Known rows, with every step that occurs:
zilosu -> nodalok -> fiduk -> loros -> fifu -> kimo: [-14.7  -1.6  -7.5  26.6  -9.1   1.1   7.8  34.3  -8.5  -1.3 -10.3  -3.8
  -4.7  -1.9  21.1 -24.1  -7.8  25.9  -1.1 -25.1   8.0   2.3  13.9   6.1
  -8.4  10.6  10.3   5.7  13.6 -19.4]
fifu -> kimo -> zilosu -> nodalok -> fiduk -> loros: [-24.5  -1.6 -11.2  22.1  -6.0  15.0   5.6   5.5  -3.4   5.6 -16.4 -16.4
   4.3  -4.1   0.5 -30.1  -6.8  25.7  33.3 -16.4   6.9  -0.2  17.2   0.9
  -3.8  11.8   2.9   1.7  23.4  -5.1]
doru -> nodalok -> fiduk -> loros -> fifu -> sovab: [-36.5   2.6   0.3   7.5  -3.7  -3.1   5.6  24.2  -0.5 -21.1  -1.4  -1.2
 -11.5   2.7  14.9 -26.1  19.4  28.5  -0.1 -12.0   7.4   0.6   3.0   9.1
 -13.1  -5.4  16.0   3.2   4.0  -5.2]
nodalok -> fiduk -> loros: [-12.9  -6.7  -1.8  12.2   6.0  19.0   1.3  -1.1  -2.8  -5.8 -10.5 -10.0
   0.3  -1.4  -7.6  -9.3   1.8   6.4  31.3 -12.2   7.7  -1.4   4.4   8.0
   2.7   5.8   1.8   0.7  12.1  -0.4]
zilosu -> kimo -> fiduk -> loros: [  5.9  -3.8 -10.9  17.6   0.7  22.8   3.0  11.0  -0.2  14.9  -2.4   7.7
 -25.5   1.8 -11.8  -4.6  -5.8  12.6  26.0  -0.2   5.4   3.4   9.4   1.0
   1.8   4.8   7.9  -0.4  10.5  -4.6]
fifu -> kimo -> devuvu: [  2.1  -5.4  -4.0   0.9  33.7 -13.1   9.0  41.0  -1.2  23.2  -6.4   3.9
  11.3  -3.0  37.8  27.7 -11.9   0.7 -17.4 -11.6  -3.0  -0.2  -7.7   2.9
  -2.0  -6.2   1.4  -1.1  11.3  -4.2]
fiduk -> nodalok: [-11.6   2.6  -0.9  -3.7  -1.2  -2.5   1.2   9.7   3.3  -6.1   4.3  -5.3
   7.7  -2.0  -3.2 -15.5  -2.4   4.3  21.4   6.3   6.8   5.2  -7.3   0.8
   3.3   2.9   1.8  -3.1   5.8  -3.4]
kimo -> zilosu -> nodalok -> fiduk: [-21.9  21.1 -11.1   7.9 -13.9  13.1   2.9 -23.7  -0.3  -4.1 -10.3 -13.5
   8.1   0.8 -14.9 -65.4  -0.2  28.4  28.1 -10.0   7.6  -0.9  13.4  -4.6
  -0.8   7.9  10.5   3.8  13.6   5.7]
nodalok -> fiduk -> kimo -> zilosu: [-15.2  -3.4  -3.3   2.7  -8.7   9.3   5.2  -4.7  -0.1  -0.8 -16.4  -0.4
   8.0   0.0 -12.9 -36.4  -9.4   4.7   2.7  -9.7  11.2  -3.1   6.7   5.3
  -8.5 -10.1  -0.6  -5.9  24.8  -0.6]
loros -> fiduk -> kimo -> zilosu -> nodalok: [-18.6  11.5  -3.7   0.5 -19.2   8.7   2.7   8.3   2.5   6.0  -7.9  -8.2
  -6.2  -4.1 -14.0 -19.9 -13.9  17.5  -3.3  -6.9   9.5   6.7  17.4  -3.4
  -4.9  -2.3   4.2  -1.6  26.0  -8.9]
fifu -> sovab: [-30.2   2.2   0.6  -2.3  -6.5  -9.0   3.5  25.2  -0.8 -12.7   2.8   2.8
  -6.7   1.3   5.4   1.4  13.6   8.4 -20.3   1.1  -3.9   1.6   1.8   0.1
  -5.7   4.2   5.7   0.2   4.2   7.0]
fifu -> loros -> fiduk -> kimo -> zilosu -> nodalok: [-21.6  17.4  -1.2  -1.8  -6.1   4.0   2.4  20.6   2.5   5.1  -7.7  -0.7
  -2.9  -4.4 -11.5 -18.7  -9.7  24.6 -12.9  -9.4   1.8   8.8  15.9  -3.9
 -11.4  -2.9   6.6  -2.7  29.4 -11.3]
nodalok -> fiduk -> kimo -> fifu -> sovab: [-44.9  -4.9 -12.1   5.9 -24.5  -4.4   5.8  41.6   2.0 -18.9  -3.4  16.0
   4.6  -3.8  -1.6 -23.6   5.9   8.7 -16.6 -12.5   6.0  -0.2  -4.1   1.6
  -4.5   4.3  14.9   0.4  25.6   3.3]
loros -> fifu: [  4.6   4.8   2.3   3.9  -1.9  -8.1   4.4   9.2  -2.7  -2.2   6.5   4.3
 -17.2  -1.4  14.8   1.0  -3.7   6.5 -24.5  -5.6   1.9   2.3   3.8   3.2
  -8.7  -7.0  11.6   3.5  -0.9 -10.6]
doru -> nodalok -> fiduk -> loros -> fifu: [ -6.7   0.4   0.5  11.7   4.5   5.9   3.1   6.9  -0.4 -11.9  -4.5  -4.2
  -6.7   0.7   9.2 -29.4   5.1  20.2  19.0 -14.6  13.1  -0.2   2.7   9.9
  -7.7  -6.8  10.9   3.3   1.9 -13.5]
fifu -> kimo -> fiduk -> loros: [  1.8 -11.4  -6.9  16.6   9.4  10.0   7.2  25.7  -4.3   7.2  -5.2  -0.9
 -10.9  -4.1  17.5  30.2  -7.7   6.3  15.9  -7.5   0.8  -1.3   8.5   4.1
  -6.0   1.5  -1.5   0.3  16.0  -3.8]
zilosu -> nodalok -> fiduk: [-16.8  17.6  -9.7   9.2 -15.4  13.0   1.0  -9.2  -2.4 -13.4  -8.7  -8.2
  11.9   3.4 -14.2 -61.8   2.8  23.3  25.8 -14.6   8.2   0.0   7.7  -1.7
   6.1  12.2  12.8   5.0   5.6   0.5]
nodalok -> fiduk -> loros -> fifu: [ -5.7  -2.0  -0.3  14.5   3.0   8.3   5.7   8.3  -4.8 -10.3  -3.2  -4.4
 -16.7  -2.4   7.3  -7.3  -1.2  12.9  -1.4 -16.5   9.1   1.3   7.8  10.9
  -5.9   1.2  12.4   3.7  10.1 -11.1]
doru -> nodalok -> fiduk -> loros -> fifu -> kimo -> devuvu: [ -4.6  -5.0  -4.7   8.1  39.4  -7.5  11.3  43.6  -0.4  13.6 -11.7  -0.7
   7.1  -0.5  47.3  -1.2  -6.6  20.9   3.6 -23.6   7.6  -1.6  -7.3  11.2
  -8.7 -15.4  11.6   2.0  11.0 -16.1]
fifu -> kimo -> fiduk -> nodalok: [ -4.3   8.5  -7.0   2.7  -3.4  -2.2   8.8  26.5  -0.4  -2.6  -1.2  -3.3
   5.2  -2.3  15.6 -17.2  -8.3  13.4  26.0   3.5   4.2   0.8  -4.6   0.6
  -5.1  -2.0   3.0  -1.8  11.7  -1.6]
nodalok -> fiduk: [ -9.3   4.4  -2.9   2.1  -1.7   9.4   1.5 -17.1  -2.5 -11.2 -11.9  -6.5
   9.4   2.6  -7.8 -41.5   5.8  10.6  20.8 -10.0   5.4  -4.6  -3.4   4.1
   0.6   4.0   3.4   1.6   7.5   5.7]

Rows:
[ -4.6  -0.4 -19.9  10.0 -18.3   1.5  -0.9  18.8   4.1  15.1   3.0  20.2
  -9.3  -3.0  -6.6 -29.4  -7.4  11.6  11.7   1.1   1.3   3.4  -5.4  -8.3
   2.9  12.2  12.2   0.1   9.9  -4.8]	zilosu -> kimo -> fifu
[-21.5   5.9  -8.4   1.9   2.3  -4.2   0.0  35.2   5.7 -10.5  -7.1  20.7
  22.8  -1.2  -2.4 -47.2   1.5  19.5  11.5 -14.3   2.7  -1.9 -13.2  -0.4
  -8.2  -6.5   9.6  -1.8  13.9  -9.0]	doru -> nodalok -> fiduk -> kimo -> fifu -> loros
[ -6.0  18.4  10.3 -16.6  13.0  -0.8   0.0  14.2   1.5  -4.0  -6.1  -4.3
  -8.3  -3.8   3.2  16.4   4.8  16.6  -8.0  -1.5  -9.5   3.1  -5.0   2.9
 -11.8  -2.5   0.6  -4.0  18.2  -0.9]	fifu -> loros -> fiduk
[ -3.0  -8.3   7.8  -6.0  -9.7   6.0   2.7  22.7   1.1  -4.6 -11.8  -0.1
  -4.8  -1.9  -6.3  12.1  -8.4  -3.9 -20.3  -6.5   8.6   4.1   0.6   7.5
  -4.2 -11.6  -2.5  -5.5  21.0 -12.0]	loros -> fiduk -> kimo
[ 6.7  4.3 -6.7  8.4 -1.7 -1.2  7.8 21.8 -4.3  4.7 -5.3  4.6 -3.4 -0.3
 21.6  2.6 -5.0 10.4  6.2 -3.2 -2.7 -5.4  1.3 -0.8 -8.4 -4.0 -0.4 -0.5
  8.0  2.1]	fifu -> kimo -> fiduk
[-16.2   3.9  -8.1  11.3 -20.6   5.7   2.5  10.0   1.9   7.8  -3.2   1.3
   1.9  -1.1 -15.2 -31.4 -14.3  12.3  -6.1  -7.6   9.5   5.3  20.1  -5.9
  -1.9  -0.6   7.0   0.0  16.5 -11.5]	fiduk -> kimo -> zilosu -> nodalok
[-19.2   0.4  -7.0  16.1 -23.6  12.4   2.6  14.4  -2.6 -11.9 -13.3   3.6
  16.7   5.4 -21.8 -58.0  -7.4  10.1   0.6 -21.4  15.4   1.9   7.6   2.8
   4.6   5.5   9.6   2.3  13.3 -11.6]	zilosu -> nodalok -> fiduk -> kimo
[-34.2   0.0 -17.6   6.8 -25.7  -7.9   2.5  37.0   3.2   1.8   5.0  22.3
 -14.0  -2.0  -1.3 -26.2   8.0  18.6 -12.6   2.8  -2.3   4.3  -4.0  -8.4
  -2.8  12.9  16.4   0.9  15.0   2.9]	zilosu -> kimo -> fifu -> sovab
[-13.8  -4.5  -5.4  13.4   1.0  -0.3   9.9   9.8  -5.2   5.5 -13.9  -7.8
 -10.4  -6.7  22.8  -8.6  -8.6  20.7   1.6 -14.3   5.5  -2.4  11.1   6.7
 -19.8  -3.1   1.3  -2.0  27.2  -9.2]	nodalok -> fiduk -> loros -> fifu -> kimo -> zilosu
[ -9.9  -9.2  -1.7   6.5 -12.6   9.5   3.3  14.2  -1.6 -12.7 -17.3   4.4
  13.9   3.9 -14.8 -32.2  -5.0  -1.6  -3.7 -17.2  13.0  -1.7  -0.1   8.1
   0.0  -4.5   0.5  -2.7  14.4  -6.8]	nodalok -> fiduk -> kimo
[-24.0   2.4 -18.2  17.9 -26.9   8.8   2.0  29.0   2.3  -8.8  -4.4  11.8
  14.2  -4.6 -11.8 -51.3 -11.4  11.9   9.6 -19.6  13.2   1.7   2.5  -4.2
   5.7   7.7  17.2   4.9  21.0  -6.3]	zilosu -> nodalok -> fiduk -> kimo -> fifu
[-13.1  12.9  -6.9  -0.9   9.2  -9.5  -0.5  30.0   3.7   2.1   7.2  16.9
   2.4  -8.6   7.9   2.3   0.1  13.1  -5.3  -2.1 -11.8   1.6  -7.7  -6.9
  -7.1   5.4   9.9   0.7  13.5   0.9]	kimo -> fifu -> loros
[-14.9   9.9  -7.0  19.6  -6.2  12.5   6.6  -0.1  -2.6  -3.6  -2.2 -11.4
 -18.7  -4.7   0.3 -30.0  -5.1  28.4   6.4 -16.6  10.7   3.8  20.9   3.5
  -8.6   4.5  18.1   5.9  16.6 -11.4]	kimo -> zilosu -> nodalok -> fiduk -> loros -> fifu
[  1.3  -5.1   5.4 -11.8  28.1   1.5   7.5  41.6   4.0  11.5  -8.7   3.1
  -1.2  -2.9  15.2  36.7 -14.3  -4.8 -28.4 -13.2   7.5   5.4  -5.1   9.1
  -0.2 -19.3   6.4  -3.9  26.7 -10.6]	loros -> fiduk -> kimo -> devuvu
[  0.6 -14.4  -0.4  18.4   1.3  -7.6   8.0  42.2  -7.1   7.2  -5.8   2.2
 -15.3  -5.3  31.9  24.7  -9.9   7.4 -18.6 -13.4   1.6   2.1   6.0   8.3
 -13.8  -0.3   0.7   0.3   9.0 -19.0]	fiduk -> loros -> fifu -> kimo
[-23.5  22.8  -1.0 -15.9  10.2  -5.0   1.3  34.7   7.6 -10.7   4.4  -2.7
  -1.4 -11.9   6.4  -0.9  -0.2  20.6  19.2   5.7  -3.0   7.6 -14.5  -1.3
  -5.7   4.8   8.0  -3.3  28.8  -1.4]	kimo -> fifu -> loros -> fiduk -> nodalok
[-28.5  12.9 -14.6  12.0  -9.6   0.7   1.5  40.2   1.9  -8.9  -4.1  18.9
  15.4  -4.0 -11.2 -46.0  -6.4  22.8  -2.3 -22.3   1.2   3.2  -1.1  -4.8
  -2.5   9.5  18.0   2.1  24.3  -8.8]	zilosu -> nodalok -> fiduk -> kimo -> fifu -> loros
[ -7.0  -8.3  -2.0   1.3  -7.9   0.8   3.7   6.9   1.9   9.3  -8.8   4.0
   0.4  -2.2  -8.0  -3.3 -12.3  -3.7 -15.0   0.3   7.0   0.8  10.1   1.3
  -8.4 -12.2  -4.0  -5.9  19.1  -6.4]	fiduk -> kimo -> zilosu
[ 10.1   7.2  -4.8  11.2  -4.0  -7.9  11.5  27.1  -6.3   2.9  -1.3   7.7
 -15.1  -2.1  33.2   2.0  -9.9  16.9 -16.6  -8.9  -0.8  -3.1   4.4   3.6
 -16.2  -8.7   8.8   2.9   8.0  -6.0]	loros -> fifu -> kimo -> fiduk
[-10.5  16.9  -5.9 -10.4   1.3   0.4  -1.0  28.9   4.2   5.5  -3.9  12.9
 -15.9  -6.4  -1.3  -9.0  -1.3  27.3   2.2   0.4  -8.2   5.9  -9.5  -4.8
  -9.2   7.1  10.0  -3.6  27.5  -3.0]	zilosu -> kimo -> fifu -> loros -> fiduk
[ -8.0  -0.3   9.9  -8.0   4.7   0.4   1.7  36.7   0.8  -4.8 -11.6   9.0
  -2.7  -1.8  -3.5  13.9  -5.0   3.6 -25.7  -9.0  -0.7   4.5  -2.3   7.2
 -11.0 -10.5  -1.5  -7.4  26.7 -13.0]	fifu -> loros -> fiduk -> kimo
[-13.4  -1.7  -3.0  -2.1  -8.2   6.3   2.7  -7.6   4.5  -4.1 -18.0  -1.7
  18.3   3.4 -11.5 -57.0  -1.2  13.1  18.2  -7.6  14.0  -4.3   3.8   4.4
 -10.0 -19.0  -1.1  -5.9  12.4  -5.1]	doru -> nodalok -> fiduk -> kimo -> zilosu
[-15.1   2.6  -9.5  21.8  -9.0  -1.7   7.0  23.7  -3.1  15.6  -2.6  -5.7
 -14.2  -7.3  18.1 -11.1 -14.6  26.6  -0.5 -13.0   4.0   6.2  24.3  -3.7
 -12.6   6.7   7.7   3.3  16.5 -18.2]	fiduk -> loros -> fifu -> kimo -> zilosu -> nodalok
[ -8.5 -12.0  -2.5  19.6   2.2  -3.2   8.4  31.4  -8.3  -1.8 -13.5  -1.8
  -7.0  -3.2  27.0  -1.2  -6.9  14.9  -5.4 -21.5   5.6  -1.5   4.8  10.7
 -12.7   3.3   3.7   1.0  16.4 -16.3]	nodalok -> fiduk -> loros -> fifu -> kimo
[  7.8   2.2  -2.3  15.8   9.6   6.9   8.1  22.5  -3.1   1.3   8.6   3.4
 -33.1  -4.5  13.7  22.0  -6.6  11.0  -5.7  -7.5   4.8   2.5  12.8   6.0
  -8.5  -7.8  15.4   4.4   9.2  -9.5]	kimo -> fiduk -> loros -> fifu
[-19.9   3.1  -8.7   4.6   1.1  -2.0   2.1  39.1   2.2  -9.1  -6.2  21.5
  14.2  -5.0  -4.4 -21.0  -3.7  10.3  -6.8 -16.5  -1.3  -0.1  -8.9   0.3
  -7.4   1.8  11.3  -2.3  25.9  -4.7]	nodalok -> fiduk -> kimo -> fifu -> loros
[-12.1  -4.5  -5.0  -2.1 -13.8   2.3   1.7  38.5   5.3  -0.4  -2.3   9.6
  -5.0 -10.1   2.6  12.7 -11.0  -1.9  -9.4  -7.4   6.7   3.3  -5.2   0.6
  -2.5  -4.1   6.3  -2.0  30.4  -8.2]	loros -> fiduk -> kimo -> fifu
[-18.8  19.5 -10.9  15.4 -19.4  -0.3   8.5  -0.5  -5.9  -2.3 -12.6  -7.9
   2.4  -1.1  10.3 -62.7  -7.1  36.4   6.8 -18.5   7.2  -1.2  14.5  -0.7
 -12.2   5.7  12.1   3.4  16.7  -7.1]	loros -> fifu -> kimo -> zilosu -> nodalok -> fiduk
[-40.2  -5.3  -4.4  -4.3 -21.8  -7.7   5.0  53.6   4.4 -13.3   1.4  11.1
 -12.2  -7.9   8.5  14.9   5.4   6.7 -29.7  -5.6   2.7   4.6  -1.6   0.5
  -7.6   1.1  11.2  -1.4  32.6   0.2]	loros -> fiduk -> kimo -> fifu -> sovab
[-17.0  19.5   7.5 -19.9  12.0  -2.5   1.5  23.6   4.4 -12.0  -1.6  -9.5
  -0.8  -5.2   1.3  -4.5   2.0  18.7  13.9   5.7  -2.1   8.3 -10.7   3.6
  -7.3   0.1   1.6  -5.4  22.4  -3.1]	fifu -> loros -> fiduk -> nodalok
